Known rows, with every step that occurs:
doziku > toli > situ > begov > fito > rike: 1.212 -0.835 -0.376 -0.079 1.422 -1.323 -0.389 4.527 -0.509 0.173 0.751 -0.960 -0.713 -6.731 -0.994 0.675 -1.075 -0.925 0.610 0.062 -0.943 1.540 0.714 -0.562 -1.141
dobulus > medoz > fito: -1.543 1.632 -0.824 1.307 -0.436 -0.457 1.320 -2.033 0.545 -1.411 0.205 2.843 -0.744 2.564 1.742 -0.731 -1.142 1.114 -1.713 -0.911 -0.185 -1.001 -0.731 2.719 -2.196
votopun > begov > fito: -0.147 -0.484 -0.220 0.152 -0.170 0.997 0.543 1.426 -1.388 -0.624 1.078 0.609 -0.625 -2.773 0.526 -1.316 1.506 -0.465 0.054 -0.040 0.413 0.152 1.903 -1.293 1.405
fito > begov > votopun > dolu > doziku > toli > situ: -3.216 2.009 -2.513 3.426 -0.591 -0.200 -0.714 0.377 -0.122 1.366 0.088 -0.670 2.952 0.970 -1.589 1.392 1.153 0.002 0.064 -1.867 -0.429 1.196 0.104 -0.742 1.619
dolu > doziku: -0.503 -0.294 0.937 0.168 -0.203 -0.270 0.217 -2.444 1.192 -0.444 0.483 -0.366 0.738 5.339 0.704 0.267 -0.453 0.085 -0.215 -2.043 -0.235 -0.223 -0.144 -1.912 1.464
rike > fito > begov: -0.741 -1.046 1.418 -0.214 -0.325 0.194 0.084 1.387 -0.337 -0.886 1.830 -3.122 -0.448 -2.058 -0.550 0.069 0.492 0.360 -0.259 -1.449 -0.096 0.930 0.464 -0.631 -1.619
situ > begov > fito > medoz: 1.160 -2.528 2.214 -0.757 0.700 -0.319 -0.678 1.339 -0.441 0.000 -0.478 0.232 -4.758 -2.372 0.999 -1.125 -0.481 -0.045 1.069 -0.504 1.066 -0.392 0.524 -0.743 0.409
medoz > fito: -0.732 1.140 1.890 -0.053 -0.406 -0.131 1.051 -0.614 0.591 -0.992 0.535 0.214 0.655 3.911 1.485 -0.020 -0.878 0.537 -1.152 -0.093 -0.705 -0.162 -0.815 0.730 -1.181
begov > situ > toli > doziku: 0.845 0.591 0.619 -2.626 -0.066 0.265 0.623 -2.553 0.164 -0.119 -1.259 0.505 3.062 5.386 -0.026 -0.331 -0.108 -0.203 -0.269 2.864 0.425 -2.305 -0.535 1.388 -0.890
toli > situ > begov > votopun: -0.490 -3.507 -0.658 -0.647 0.340 -0.633 0.321 -0.547 -0.575 0.923 0.768 -0.898 0.914 1.194 0.118 -0.639 1.138 1.205 -0.096 1.649 0.166 0.296 -0.005 0.337 2.709
dobulus > medoz > fito > begov > situ > toli > doziku: -0.783 0.865 -3.376 0.118 -0.861 -0.308 0.972 -2.140 -0.606 -1.088 -1.283 1.411 0.437 6.033 -0.073 -0.127 -0.394 0.656 -0.941 1.802 0.023 -1.972 -0.649 3.983 -2.022
begov > fito > rike: 1.598 0.023 1.900 -0.313 1.127 -0.224 0.030 3.476 -0.510 -0.421 1.268 0.230 -1.100 -1.217 0.277 -0.606 0.036 -0.759 0.244 -1.047 -0.297 0.491 1.011 -0.487 -1.809
situ > toli > doziku > dolu: -0.658 0.346 -0.073 -1.397 0.005 0.742 -0.442 -3.195 1.266 2.164 -0.202 1.389 1.693 -3.645 -2.420 0.817 -1.372 0.149 -0.208 0.555 -0.183 -1.614 -0.906 0.971 -3.390
situ > begov: 1.271 -2.858 2.151 -2.674 0.585 -0.761 -0.720 -1.195 0.000 -1.116 0.734 -1.032 -2.062 -2.224 0.046 0.313 -0.716 0.731 0.259 0.273 -0.132 0.188 -0.036 -1.210 2.273
rike > fito > begov > situ: 0.309 -0.797 1.766 -1.469 0.065 0.555 1.167 2.265 -0.067 -1.188 -0.401 -1.173 -0.734 0.628 1.076 -0.663 0.703 -0.244 0.205 0.624 0.467 0.896 0.112 -1.453 -0.455
dobulus > medoz > fito > rike: -0.634 2.863 -0.500 1.644 0.416 -1.086 0.508 2.014 0.542 -1.535 0.601 1.681 -2.068 0.230 0.358 0.958 -1.507 0.422 -1.658 -1.602 -1.009 0.287 0.048 2.066 -3.426
situ > begov > votopun > dolu: 0.432 0.024 1.705 0.400 -0.373 0.405 -1.995 0.573 -0.672 -0.238 0.027 2.185 -1.228 1.881 0.696 -0.450 0.724 1.414 -0.155 -0.721 0.239 1.005 -0.154 -0.325 4.322
dolu > doziku > toli > situ > begov: -1.106 -1.535 -1.278 -0.132 0.217 -1.525 -0.242 -1.142 0.829 0.137 -0.074 -1.853 1.024 -2.106 -0.918 1.617 -1.452 0.001 0.197 -0.282 -0.798 0.795 -0.408 -1.791 1.905
medoz > dobulus: 2.722 0.061 1.759 -0.159 0.806 -0.551 0.265 -0.538 0.663 0.073 0.946 -1.846 -1.826 -0.452 0.535 0.957 0.659 -0.827 0.746 -0.562 -0.029 -0.242 1.031 0.508 -0.759
rike > fito > begov > votopun: 0.921 -1.811 -0.255 1.057 -0.287 0.589 0.272 1.668 -0.942 0.068 1.829 -2.324 1.488 0.680 0.305 -1.324 1.858 0.482 -0.109 -0.405 -0.059 0.980 0.140 0.516 -0.492
toli > doziku > dolu: -1.592 -1.158 0.923 -0.955 0.118 0.320 0.475 -1.677 1.355 1.937 0.407 2.697 0.880 -1.207 -1.487 1.291 -1.501 0.743 -0.076 -0.467 -0.833 -0.384 -0.398 -0.568 -2.827
votopun > begov: -1.204 0.961 0.687 -0.711 -0.278 0.601 -0.081 0.067 -0.259 -0.924 1.118 -1.237 -0.477 -3.814 -1.053 0.824 1.213 -0.124 -0.443 -0.020 0.031 0.111 1.727 -2.158 1.886
begov > fito: 1.081 -1.547 1.723 -0.830 0.455 0.501 0.868 -0.451 -0.699 -0.166 0.868 1.241 0.315 0.578 1.612 -2.276 0.540 -0.161 0.387 -0.272 0.587 -0.699 0.440 0.064 -0.525
doziku > toli > situ > begov > fito: 0.338 -2.689 -0.803 -0.693 0.660 -0.675 0.389 0.534 -0.867 0.377 0.351 -0.116 0.672 -4.779 0.325 -0.881 -0.503 -0.299 0.720 0.910 -0.057 0.495 0.112 -0.147 0.348
situ > toli > doziku: 0.198 0.436 0.307 -1.845 -0.318 -0.050 -0.272 -3.511 0.094 0.242 0.362 -1.019 3.308 2.912 -1.113 0.212 -0.274 0.288 -0.645 1.191 0.025 -2.306 -0.356 2.015 -1.535
votopun > begov > situ: -0.226 1.051 1.132 -1.788 0.077 0.937 1.058 1.134 -0.159 -1.406 -0.967 0.447 -0.744 -0.902 0.660 0.081 1.411 -0.810 0.007 2.064 0.542 0.208 1.265 -2.834 2.470

Rows:
-0.783 1.538 -1.542 -1.272 -0.337 1.398 0.103 -0.795 0.770 1.511 -1.565 2.052 0.729 -4.182 -2.169 1.040 -0.513 -0.525 -0.089 2.333 0.100 -0.812 -0.041 -0.563 -1.337
votopun > begov > situ > toli > doziku > dolu
1.130 -2.600 -0.124 0.089 0.108 0.319 -0.048 -0.244 -1.327 0.207 1.772 -1.992 0.689 0.951 -0.596 -0.720 2.415 0.362 0.687 0.075 0.038 -0.027 0.504 0.328 1.212
fito > begov > votopun
3.192 -0.116 1.546 1.437 0.950 -0.271 0.058 1.841 0.077 1.022 -0.188 -0.767 -4.992 -0.844 1.536 -0.201 0.635 -1.401 1.521 -1.120 0.974 -0.633 1.509 1.187 -2.127
begov > fito > medoz > dobulus
0.915 -0.763 -1.844 1.446 0.929 -1.582 -0.506 3.992 -0.058 0.093 0.351 -1.078 -0.582 -2.449 -0.640 0.954 -1.525 -0.929 0.580 -1.209 -1.265 1.950 0.545 -1.337 0.106
dolu > doziku > toli > situ > begov > fito > rike
-1.530 -0.276 -1.450 1.874 -0.330 -0.485 -0.836 1.136 -0.433 0.397 -0.583 1.940 -0.342 0.242 0.583 -0.089 -0.896 0.178 0.306 -1.609 -0.161 1.426 -0.021 -1.207 2.684
votopun > dolu > doziku > toli > situ > begov > fito
-0.935 0.262 -1.574 -0.416 -0.660 0.708 0.492 -0.560 0.583 1.318 -1.397 1.580 0.019 0.079 -1.681 1.126 -1.317 0.066 -0.035 1.724 -0.683 -0.604 -1.337 1.583 -3.308
medoz > fito > begov > situ > toli > doziku > dolu
-0.957 1.409 -0.048 1.285 -0.131 -0.006 -1.609 1.020 -0.449 0.861 -0.340 1.335 1.355 -2.062 -0.520 0.382 0.476 0.683 -0.090 0.113 -0.145 1.314 -0.270 -0.128 2.891
doziku > toli > situ > begov > votopun > dolu
-3.991 3.765 -0.402 1.929 -0.455 -0.380 -0.462 -0.867 1.312 1.002 -0.461 0.514 3.163 0.710 -0.891 1.798 -0.553 -0.120 -0.590 -1.997 -0.296 0.624 -0.190 -1.575 0.472
votopun > dolu > doziku > toli > situ
0.599 -2.075 -2.929 1.274 0.097 -0.946 0.018 -0.617 0.109 0.954 0.101 -1.402 2.681 1.362 0.097 0.069 -0.034 0.072 0.357 0.613 -0.678 0.978 -0.725 -0.571 2.819
dolu > doziku > toli > situ > begov > votopun
1.859 2.195 1.913 -3.410 0.558 0.955 0.166 -2.628 0.305 -0.475 -1.576 -0.582 1.555 -0.606 0.545 -1.377 0.553 -1.182 0.143 2.890 1.437 -2.022 -0.739 0.380 0.031
begov > situ > toli
-1.038 1.563 1.160 2.390 -1.049 1.127 -1.355 2.671 -0.914 0.007 0.936 0.471 -0.087 2.194 0.218 -0.643 1.864 1.196 -0.581 -2.133 0.292 1.654 0.211 0.078 1.172
rike > fito > begov > votopun > dolu
1.568 0.591 0.859 -2.982 0.347 0.804 -0.366 -1.845 -0.686 -0.684 -0.958 -2.311 -0.049 -2.122 -0.921 -0.668 1.184 -1.020 0.693 2.368 1.207 -1.433 -0.098 0.258 0.357
fito > begov > situ > toli
1.915 1.631 -0.970 2.290 -0.471 -0.178 -2.031 0.034 0.229 -0.145 -0.724 0.903 1.543 0.522 0.467 0.518 -0.909 -0.361 0.487 -1.808 -0.867 1.640 -0.950 -1.531 3.923
situ > begov > votopun > dolu > doziku > toli
-0.613 1.738 3.568 -0.029 0.094 0.255 -0.001 1.805 1.478 0.240 -0.258 -1.084 -1.513 -1.712 1.013 -0.249 -0.763 -0.043 -0.497 -1.401 0.949 -0.214 -0.005 -0.781 -3.215
rike > fito > medoz
1.225 1.370 0.850 -2.078 -0.081 1.038 -0.084 0.059 -0.215 -0.780 -0.879 -2.596 0.514 -2.119 -0.048 -1.220 0.779 -0.943 0.029 1.896 1.166 -0.652 -0.501 0.414 -1.136
rike > fito > begov > situ > toli
-0.003 0.727 0.112 -2.135 0.143 1.056 0.313 -2.234 1.303 1.824 -1.644 2.578 1.499 -1.511 -1.368 0.320 -1.321 -0.329 0.124 2.172 0.201 -1.399 -1.148 0.413 -2.788
begov > situ > toli > doziku > dolu
3.898 -2.096 0.984 0.728 1.022 -0.845 -0.718 2.193 -0.200 0.590 -0.241 -1.226 -6.836 -2.273 1.319 0.134 -0.009 -1.000 1.778 -0.768 0.672 0.096 1.318 0.729 -0.376
situ > begov > fito > medoz > dobulus
-0.474 0.048 -0.987 -0.947 -0.483 1.084 0.228 0.359 0.834 1.572 -1.006 0.775 0.761 -2.825 -1.685 0.370 -1.050 -0.134 -0.022 1.221 -0.084 -0.177 -0.980 0.554 -4.004
rike > fito > begov > situ > toli > doziku > dolu
0.257 2.003 -1.922 -0.597 -0.364 0.384 0.457 -1.982 -0.617 -1.477 -1.480 0.454 -1.337 -0.108 0.141 -1.040 0.217 -0.265 -0.484 1.715 1.023 -1.648 -0.678 2.851 -1.053
dobulus > medoz > fito > begov > situ > toli
-1.974 -0.315 -1.725 1.595 -0.575 -0.611 0.568 -1.074 -0.723 -1.627 1.047 0.434 -2.652 0.413 -0.218 0.287 0.012 1.193 -0.879 -1.682 -0.405 -0.289 0.159 2.134 -1.496
dobulus > medoz > fito > begov
-0.129 -1.168 -3.059 2.710 -0.529 -0.137 0.804 -0.380 -1.295 -0.571 1.148 0.710 -0.526 3.135 0.657 -1.149 1.369 1.187 -0.594 -0.575 -0.243 -0.139 -0.248 3.148 -0.232
dobulus > medoz > fito > begov > votopun
-2.884 -0.124 -1.087 2.556 -1.013 -0.332 -1.156 -0.294 0.309 0.687 -0.531 1.748 -0.227 7.754 0.485 0.546 0.503 1.669 -0.661 -1.822 0.050 1.365 -0.206 -1.236 4.858
toli > situ > begov > votopun > dolu > doziku
1.438 1.599 -0.022 0.486 0.216 -0.390 -0.091 -1.989 1.218 -0.363 0.120 -1.065 3.245 -1.035 0.111 0.661 -1.293 -1.384 0.431 -1.580 -0.857 0.097 -0.750 -1.874 0.188
dolu > doziku > toli
-0.036 1.583 -1.107 -1.797 -0.595 0.672 0.390 -1.154 -0.329 -0.511 -1.173 -0.168 2.165 2.688 -0.804 0.408 0.629 -0.427 -0.479 3.124 0.391 -1.577 0.510 0.375 0.562
votopun > begov > situ > toli > doziku
0.498 -1.554 -0.965 1.525 -0.566 0.160 0.577 0.791 -1.214 -0.224 1.482 -1.501 0.704 4.058 0.442 -0.623 1.592 0.728 -0.159 0.186 -0.739 0.445 -0.283 1.609 0.309
medoz > fito > begov > votopun
-0.171 -0.562 1.146 -1.018 -0.120 0.147 1.448 1.175 -0.315 -1.513 -0.691 -0.207 -1.460 4.252 1.170 0.105 0.444 -0.076 0.126 1.299 -0.285 0.410 -0.282 -0.526 0.250
medoz > fito > begov > situ
-1.578 -2.441 1.115 -0.257 0.581 -0.646 -0.100 1.367 -0.270 1.000 -0.523 -0.008 -3.934 -1.855 0.434 -0.597 -0.098 0.394 0.670 -0.001 1.188 -0.416 0.865 -0.343 -0.131
toli > situ > begov > fito > medoz
-0.075 4.351 0.765 1.881 -0.385 0.111 -1.517 -0.884 1.132 -0.379 -0.555 1.243 2.262 0.176 0.018 1.192 -1.241 -0.748 0.054 -2.947 -0.675 0.725 -0.561 -2.100 1.201
votopun > dolu > doziku > toli
-0.036 -2.708 -2.240 0.776 0.192 -0.948 0.354 0.060 -0.236 0.402 0.059 -0.141 0.566 -0.626 0.775 -0.644 -1.012 -0.264 0.715 -0.377 -0.353 0.897 -0.092 -0.987 1.577
dolu > doziku > toli > situ > begov > fito
